Each row was made from one path, in order. Every step used is in the known rows, and no mark comes twice. Write each row's path.
Known rows
furuk-redof-mimo: [-3.576 -3.661 -2.073  3.622 -1.116  1.554 -0.200 -2.654  0.110 -1.078
 -1.411 -1.639  2.865 -0.179 -1.382  4.009  1.105 -1.750 -2.727  1.712
  0.311]
furuk-dotek-dono: [ 1.256  1.199 -3.878  0.725  0.232 -1.398 -0.171  1.700  0.714 -2.088
 -0.041 -1.775  0.315 -2.958  0.621 -0.210 -3.192 -1.320  4.359  1.111
  1.051]
furuk-dotek-dono-redof-kese: [ 0.209  0.857 -2.196  0.369  0.451 -1.272  1.075  1.368  0.408 -0.457
 -0.628 -3.140 -2.628 -0.323 -1.333  1.364 -4.240 -1.456  2.619 -0.258
 -0.847]
furuk-redof-kese-dotek: [ 0.980 -0.958  0.474  2.600  0.118  0.411  1.196 -2.435  0.694  2.197
  2.179 -2.100  0.134 -0.555 -0.631  4.058 -1.126  0.931 -0.448  0.846
 -0.309]
redof-kese: [ 2.971  0.684 -1.943  0.133 -0.883 -2.139 -2.174  1.634 -0.638  0.195
  2.757  0.186  1.466 -0.067 -0.871  2.699 -2.035 -1.354 -1.179  1.589
 -0.120]
dotek-furuk-redof-dono: [-0.888  0.345 -3.996 -1.965 -0.820  2.591  6.086  0.037 -0.167  0.969
  0.783  2.320  3.821  2.373 -0.093  2.101 -1.331 -0.013 -1.187  2.065
  1.977]
redof-kese-dotek: [ 3.354  0.121  0.550  1.446 -0.191 -1.554 -2.731 -0.024 -1.330  1.645
  2.710 -0.959  0.305  0.440  0.170  1.268 -0.659  0.568 -0.468 -1.435
 -0.984]
mimo-dotek-dono-roki: [ 2.504  0.699 -0.326 -1.418  1.230 -4.528  0.838  1.355  1.145  2.855
 -0.248  1.556  0.823 -3.546  1.001 -6.359 -0.293 -0.542  1.226  2.107
 -1.209]
dotek-mimo: [ 0.863 -0.054 -1.308  0.132 -1.103  2.087 -1.488  1.722 -1.081 -3.645
 -1.164  0.983  3.212  0.713  0.708  1.425  2.072 -1.090 -0.797 -1.461
  0.370]
furuk-redof-mimo-dotek-dono: [-2.571 -0.019 -2.230  0.576 -2.438 -3.701  2.088 -1.401  0.060  1.965
 -3.772 -0.853  0.038 -3.516 -0.612  0.849  1.288 -0.925 -2.523  3.138
 -0.353]
dono-roki-furuk-dotek: [ 1.098 -1.358  0.850 -0.771  3.966  4.669 -1.173  0.060  2.156 -4.427
  2.439 -0.181 -4.578 -1.569  0.773 -1.675 -1.939 -0.262  1.471  0.103
  1.619]
kese-dotek-mimo: [ 1.258  0.332  1.346  1.079 -0.282  2.306 -2.098 -0.169 -1.260 -2.417
 -1.185  0.028  1.256  1.624  1.406 -0.720  3.418  0.741  0.491 -4.155
 -0.530]
kese-dotek-dono-redof-mimo-roki: [-4.490  0.506  3.516  3.205 -0.141 -5.189 -1.480 -1.853 -2.612  1.739
 -4.257 -0.822 -0.087  0.191 -0.404 -3.003  2.332  1.342  0.854 -1.985
 -3.517]
redof-dono-roki-furuk-dotek-mimo: [-0.523 -2.417  0.422 -4.434  1.476  6.360  0.381  2.520 -0.515 -3.197
 -0.155  1.747 -2.559  2.234  1.797 -1.098  3.218  0.811  0.022 -0.221
  0.795]
mimo-roki-kese: [ 1.127  2.719  2.220 -1.574 -1.726 -2.919 -2.365  1.609  0.773 -0.020
  1.640  1.587  0.722 -1.114 -0.791  0.899  1.305  1.331  1.362  1.587
  1.214]
redof-dono-roki: [ 1.578 -3.191 -1.367 -0.648  1.569 -0.992  0.558  1.594 -0.187  2.017
  1.541  2.034  5.151  1.238  0.617 -3.494  0.269  0.060  1.199  2.448
 -1.658]
mimo-dotek: [ 4.105  2.541 -2.044 -0.792  0.275 -3.193 -0.489  0.758  0.078  0.627
  0.281  0.222 -0.555 -3.783  0.363 -1.454  0.827  0.537 -0.655  0.164
  0.157]
kese-dotek: [ 2.851  0.077  0.333  2.368  1.272 -0.692 -2.335 -0.894 -0.493 -0.561
  1.265 -1.237  0.739 -0.692  0.621 -1.412 -0.550  1.315  1.418 -2.109
 -0.757]
dono-roki-kese-dotek-furuk: [ 1.082  0.966  5.996 -1.569  0.979  4.756 -2.291 -0.474  2.552  0.448
  3.779  2.313 -0.901  5.054  1.384 -3.631 -1.138  0.577  1.385 -4.489
  2.281]
redof-mimo-dotek: [ 0.453 -0.542 -1.185  0.598 -1.761 -2.415 -2.593 -0.092 -1.855  0.842
 -1.050  0.148 -0.735 -1.486  0.162 -0.147  3.366 -0.201 -3.584 -0.507
 -0.454]
mimo-roki-kese-dotek-furuk-redof: [-1.405  3.456  5.100 -0.737 -1.002  2.864  2.370 -2.204  2.017  1.768
  2.501  1.780 -1.795  1.646  0.251  1.333  1.000  2.319  1.207 -1.467
  3.459]

Write each row's path
[ 1.286 -2.710 -0.366 -4.092  2.278  0.621  0.140  1.919 -0.344 -0.382
  1.556  2.539  0.274  0.791  0.361 -2.619 -0.613  1.234 -0.999  3.008
 -0.906] : redof-dono-roki-furuk
[ 1.418  0.381  1.845  1.793  1.681 -0.572 -1.339 -1.285 -0.814  1.293
  0.266 -2.341 -1.725  2.144 -0.976  0.691 -1.558  0.803  0.518 -3.758
 -2.752] : dono-redof-kese-dotek
[ 0.489  1.130 -1.793 -0.867  0.083 -3.961  0.877  1.616 -0.500  0.866
 -1.422 -1.108  1.193  0.686 -2.028  0.494 -4.501 -1.632  0.624  0.738
 -2.655] : dotek-dono-redof-kese
[-5.496  1.061  3.143  0.105 -2.156 -1.576 -1.897  0.564  0.501 -0.416
 -2.934 -1.813 -3.636  0.571 -1.394  0.604  1.435  0.063  2.422 -1.382
  0.160] : furuk-dotek-dono-redof-mimo-roki-kese
[ 1.803  0.397  1.892  0.304 -1.706  1.785 -2.926  0.907 -2.373 -0.208
  0.688  0.386  0.415  2.779  0.808  1.973  2.849  0.025 -1.289 -3.078
 -0.512] : redof-kese-dotek-mimo
[-0.627  1.124 -2.031  0.422  0.115  4.157  4.079 -1.443  1.326 -1.925
  1.146  1.244  2.003  0.987 -0.213  2.427 -2.373 -1.463 -0.725  0.687
  3.104] : dotek-furuk-redof
[-3.887 -1.228 -1.623  2.711  0.075  0.094 -1.016 -0.400 -0.443 -2.468
 -4.181 -3.386 -1.637  0.646 -0.842  0.317 -1.508 -2.254  1.347 -1.803
 -1.368] : furuk-dotek-dono-redof-mimo
[-0.078  1.246  0.293  1.471 -1.000  2.237 -0.346  1.293 -1.658 -2.984
  0.653  1.402 -0.638 -1.760  1.489  0.882  5.084 -0.332  2.428 -1.078
  1.659] : furuk-dotek-mimo-roki
[ 2.383  2.380  0.790  0.736  0.570  2.775 -0.422 -0.565 -0.769 -0.367
  2.055  1.438  0.321  2.260  1.504 -1.712 -0.855  0.347  0.304 -4.038
  1.620] : kese-dotek-furuk
[-0.100  0.836 -1.912 -0.363 -2.684 -5.895 -1.755  1.257 -1.694  1.587
 -3.040  0.417  0.316 -2.328  0.326 -1.715  1.921 -0.917 -2.505  1.170
 -0.975] : redof-mimo-dotek-dono
[-0.646  0.883  2.124 -6.072 -0.875  3.119  5.756  0.626  2.997  5.004
  1.917  3.644 -1.162  2.805  0.578 -1.887  1.657  1.439 -1.313  1.172
  2.677] : mimo-dotek-furuk-redof-dono-roki-kese
[-0.148  0.969  0.750  1.357  2.391 -3.331  0.406 -1.010  0.033  0.112
 -3.353 -2.386 -0.119 -0.126 -0.389 -2.746 -2.961  0.958  3.211 -2.845
 -3.383] : kese-dotek-dono-redof
[-1.180 -4.476 -2.156  0.211  2.004  0.780  4.510 -1.020  1.531  2.399
  1.106  0.806  5.069  0.361 -0.084 -1.036 -0.235  0.186  1.145  4.543
 -0.726] : furuk-redof-dono-roki
[-1.910 -1.374 -1.434  1.869 -1.388 -0.607  1.575 -2.619  0.069  0.898
 -1.867 -1.133 -0.705 -3.337 -0.555  2.018  3.088 -0.263 -3.960  1.026
 -0.081] : furuk-redof-mimo-dotek
[ 1.057 -2.274 -0.853 -3.039  3.112  3.381  0.665  1.593  0.427 -1.602
  1.697  0.588 -2.982  0.201  0.981 -1.592 -0.699  1.067  1.204  1.686
  0.675] : redof-dono-roki-furuk-dotek
[-3.133  1.415  0.428 -0.763 -1.441 -2.046 -2.447  1.292 -1.780 -2.525
 -1.549  0.295 -4.384 -3.490  0.427  1.015  1.527 -0.021 -0.732  2.798
  0.696] : redof-mimo-roki-furuk-dotek-dono
[ 0.353  0.077 -0.514  0.961 -0.638 -2.852  2.114 -1.424  0.646  2.853
  0.333 -1.574  1.165 -1.074 -0.718  2.644 -3.063  0.394  0.650  2.434
 -1.126] : furuk-redof-kese-dotek-dono
[ 2.273  0.833  3.108 -1.224 -0.572  0.024 -3.851  0.109  1.557 -0.539
  1.263 -1.621 -0.356  1.405 -0.015  0.848 -0.287  2.364  1.629 -2.929
  0.494] : roki-kese-dotek
[-5.321 -4.242  1.208 -0.937  0.945  1.370  0.499 -1.832  1.557 -1.910
 -2.395  0.338 -0.038 -0.613 -0.882 -0.155 -1.516 -1.718 -2.682  4.741
 -0.257] : dotek-dono-roki-furuk-redof-mimo
[ 0.239  0.897 -1.735 -0.146 -1.331  3.676  3.826 -0.891  0.529  0.260
  2.990  1.430  0.994  2.066 -0.868  4.234 -3.055 -2.250 -2.258  1.738
  2.688] : dotek-furuk-redof-kese
[-1.692 -0.607  0.213  1.455  0.109 -1.380 -0.829 -1.365 -1.241  0.288
 -3.555 -1.331 -2.697 -0.408 -1.021 -1.143  2.791 -0.199 -3.505 -3.121
 -2.178] : dono-redof-mimo-dotek
